Each row comes from the steps of one path. Every step used is in the known rows, and no mark comes twice. Write the path behind each row, first mark first.
In the rows, zero is written as 128.
Known rows
u -> e: [ 75 109 113 120 107 170 115 116 140 105 115  94 148  93 158 106 167 160
 126 130 154  85 178 138 103 128 127 133  92 136]
k -> v -> u: [116 120 135 137 103 196 122 125 115 138 141 128 144  84 113 101 130 153
 117 121 144  75 127 126 123 104 158 169 111 101]
y -> l -> p -> s: [ 97  65 100 137 118 174 124 136 175 102  91 121 103 149 168  73 161 193
  93 136 143 143 135 117  86 104 146 109 103  74]
a -> k -> v -> u -> r: [ 81 145 138 122 103 227 137  97 123 148 187 147 146  72 106  87 114 144
 119 144 141  97 144 132 126  57 125 180 101  83]
e -> u -> v: [120 103 103 139 102 177 143 129 143 133 156 122 138  91 148 100 145 152
  84 123 153  62 155 133 110 113 143 163  97  98]
y -> e -> u -> a -> k -> v: [132 122 106 130  74 172  82  85 117 168 187 111 142  65 132  82 127 135
 110 140 160  92 208 114  89  98 153 183 100  90]
r -> k -> a: [114 102 123 148  94 170 102 145 138 142 128  93 130 122 131  83 142 141
 119 127 151 119 189 103  86  91 135 117 107 144]
k -> v: [111 115 139 142 114 178 124 102 130 124 114 102 132 106 117 106 146 161
 112 131 149  89 141 120 110 125 144 147 102 111]
h -> p: [100  90 120 144  86 160 112 130 150 102  97 109 125 114 147 103 165 167
  97 118 141 137 148 125 104 118 164 115  76 130]
u -> v: [101 120 111 133 115 175 140 120 147 127 124  92 126  96 127 101 166 159
 100 128 159  83 145 132 108 117 129 131  82 112]
u -> r -> k: [ 81 116 111 154  96 192 137 126 156 105 144  97 123 119 120  78 144 146
 119 139 151 104 157 129 103  76 104 121  83 118]
k -> a -> u -> s -> p -> h: [101  62  92 117  82 193  98 134 132 137 116 114 113 117 190  75 148 122
 120 154 116 147 184 158  74  78 129  52 147  68]
u -> s: [ 83 100  99 138 101 161 151 108 148  86  82  84 116 107 150 107 180 142
 131 130 152 102 150 133  99 138 147 109 129 111]
v -> u: [110 115 112 125  92 185 135 141 116 116 125 133 140  84 129 101 135 150
 124 122 148  94 128 127 112 116 142 138 110 115]
y -> l: [106 115 112 134 108 162 125 143 145 119  86 131 118 114 129  86 132 163
 119 129 144 116 144 107  97 138 112 113 113 107]
p -> h: [115 105 126 112 102 178 133 119 119  99 100 122 128 124 145 102 154 154
 134 162 137 136 145 132  87 139  99  82  97 118]
e -> u -> r -> k: [102 100 104 160  86 195 140 135 148 110 175 127 136 116 139  79 124 141
 107 135 147  85 166 129 108  72 117 152  96 104]
e -> u -> a: [129  87  82 142  74 165 139 133 140 134 145 108 126  93 152  87 142 140
 107 118 162 101 170 107  90 108 152 128 103  99]
l -> p: [ 97  89 101 141  82 167 112 124 161  93 104  86 125 116 143  85 154 181
  84 124 152 144 139 144  95 118 155 113 101 117]
a -> k -> v -> u: [105 143 158 115  89 202 111 114 110 148 155 150 156  76 110 108 118 147
 123 134 146  97 146 122 117  90 133 176 113  97]
e -> u -> a -> k -> v: [126 115 127 130  75 180 116 110 133 165 173 126 142  86 136  95 128 133
 113 129 159 105 184  97  95  83 143 165 109  81]
l -> y -> e -> u -> s -> p: [103  87  44 138  72 177 110  89 135 103 111  77 130  77 164  76 161 173
 123 113 131  96 205 186 106 155 150 154 128  82]
s -> p: [105 100 104 131  79 185 101 136 152  83  98 101 120 106 151  96 144 174
 111 120 140 122 135 147  97 116 116 111  98 105]
a -> k: [ 95 133 133 102  86 170 124 109 125 111 113 126 139  97 132 109 135 153
 125 143 156 135 161 119  90 121 101 123 102 122]
v -> u -> r -> k -> a: [ 96 106 104 152  99 214 123 151 137 155 184 118 131  91 120  61 125 134
 119 131 142 100 176 121 111  39 142 146 105 115]
y -> l -> p: [ 97  93 104 145  90 167 105 149 175 108  89 111 115 123 138  68 136 185
  86 124 143 149 142 128  94 119 142 111 114  96]
r -> k -> v -> u -> s -> p: [ 95 106 132 168  64 220  80 156 165 111 137  94 131 107 142  93 149 144
 131 111 130  73 141 154 119  62 152 155 132  69]
l -> y -> e -> u: [122 105  66 125  94 158 127  85  94 136 130 105 151  78 127  82 138 175
 118 124 143  92 205 153 103 170 144 172 100 118]
k -> r: [ 89 112 130 133 108 189 146  95 122 125 138  98 116 105 119 104 151 150
  90 134 161  97 158 133  99 120 148 121  91 129]
r -> k -> v: [112 118 153 158  96 181 104 126 139 130 128  95 137 127 108 101 142 151
 118 131 149  87 154 118 104  97 127 146  99 118]
s -> p -> h: [116  96 120 115  79 198  99 137 141  83  99 119 119 123 163  97 148 169
 126 151 123 149 138 153  82 121  87  77  95  95]

Which path is each row?
[119 120 128 162  72 196 100 155 142 172 166  96 138  96 105  79 140 132
 129 115 159  79 159 103 111  55 154 149  96  95] | r -> k -> v -> u -> a
[ 87 121 107 148  87 211 136 148 142 123 170 123 136  98 114  76 129 143
 124 132 145  87 144 133 119  57 118 145  93 108] | v -> u -> r -> k
[ 81 109 102 138  87 189 133 130 133 142 161 120 136 115 120  71 120 124
 106 146 144 102 165 140 103  46 105 106  90  96] | a -> u -> r -> k
[120  73  79 134  70 188  85 112 138  73 128 112 122 101 196  87 160 149
 124 155 120 105 177 180  82 137 131 119 131  76] | y -> e -> u -> s -> p -> h
[113  87  97 117 102 164 117 125 106 171 134 125 131  97 137  78 119 127
 100 134 145 118 180 118  87  88 150 102 119 115] | k -> a -> u
[ 90 120 117 145 117 221 147 107 130 136 174 127 133  76 107  81 128 152
 112 132 139  73 127 136 133  73 150 174  98  86] | k -> v -> u -> r
[111  84  97 164  99 196 128 139 145 144 191 120 132 113 147  65 121 132
 100 134 143  96 200 115  98  52 143 155 113 116] | e -> u -> r -> k -> a
[113  93 114 134  87 167  95 151 117 177 145 117 138 118 131  75 116 118
 106 134 147 116 194 113  83  59 137 103 116 119] | r -> k -> a -> u
[ 86 127 136 127  67 221  93 122 146 116 137 121 133  78 147 105 140 147
 132 125 132 100 143 151 117  75 139 159 140  60] | a -> k -> v -> u -> s -> p
[107  99  95 121 116 171 124 128 125 198 158 111 130  86 133  75 135 126
  81 131 150  90 180 126  98  66 152 116 102 100] | k -> a -> u -> v
[ 89 101 105 158 113 196 123 126 151 139 158  92 119 113 125  65 140 143
 115 140 146 115 189 117  96  60 125 121  97 128] | u -> r -> k -> a
[105  87 118 134  89 180 104 147 162 108  89 130 115 144 149  67 140 182
 102 156 128 175 143 133  79 127 114  79 110  85] | y -> l -> p -> h
[ 87 137 125 109  68 210 135 116 117 178 189 119 125  65 112  87 139 124
 109 131 174 115 177 115  99  66 146 131  92 101] | v -> u -> a -> k -> r
[ 86 119 135 167 111 206 125 109 154 128 159  93 127 119 103  81 140 148
 113 141 145  85 155 128 116  64 118 153  85 105] | u -> r -> k -> v
[ 99 114 102 119 105 170 133 124 126 161 145 115 137  90 128  88 138 137
  87 132 154  78 152 140 106  86 127 115  88  91] | a -> u -> v
[108 105 113 139  99 176  98 152 136 204 170 103 138 107 125  72 131 117
  89 131 152  86 197 122  94  40 138 118  97 106] | r -> k -> a -> u -> v
[104  73  84 148  68 185 121 135 164  73 114 108 123 103 190  99 154 152
 111 115 133  91 153 156  99 117 153 132 145  77] | e -> u -> s -> p
[ 83 123 152 146  93 205  83 147 136 147 169 108 170  89 130 100 146 144
 132 124 143  45 177 136 122  70 147 187  96 114] | r -> k -> v -> u -> e
[ 78  85  97 108 108 166  97 124 116 177 148 112 151  83 165  83 137 130
 109 131 146  96 216 134  93  82 152 120 110 123] | k -> a -> u -> e
[ 81  91 114 124  89 171  76 147 126 181 161 103 157 104 158  77 133 120
 113 133 147  91 230 129  87  53 138 122 105 130] | r -> k -> a -> u -> e
[105  83 117 125  84 179 112 125 150  90 102 103 126 136 154  86 158 175
  99 154 138 168 142 148  81 121 126  82  99 106] | l -> p -> h
[120 113 112 143  88 194 119 130 132 166 152 102 131  76 110  84 144 142
 122 114 159  85 142 107 114  83 166 149 100  88] | k -> v -> u -> a
[105 132 133 124  85 179 114  97 140 160 140  95 128  89 117  92 145 140
 123 135 163 125 175  97  93  88 124 129  93  96] | u -> a -> k -> v
[ 87  89  79 123 117 186 141 108 119 170 165 121 121  90 132  59 121 126
  95 142 140 116 180 130  99  54 141 107 108 100] | k -> a -> u -> r
[ 71 101 104 104  94 166 110 119 118 141 134 116 156  87 159  94 142 138
 115 135 150  83 184 149 102  98 129 120  97 115] | a -> u -> e
[107  99  60 156 103 187 117  95 116 175 187  90 141  86 123  43 128 154
 114 134 140  99 251 147 104  94 143 176  97 120] | l -> y -> e -> u -> r -> k -> a
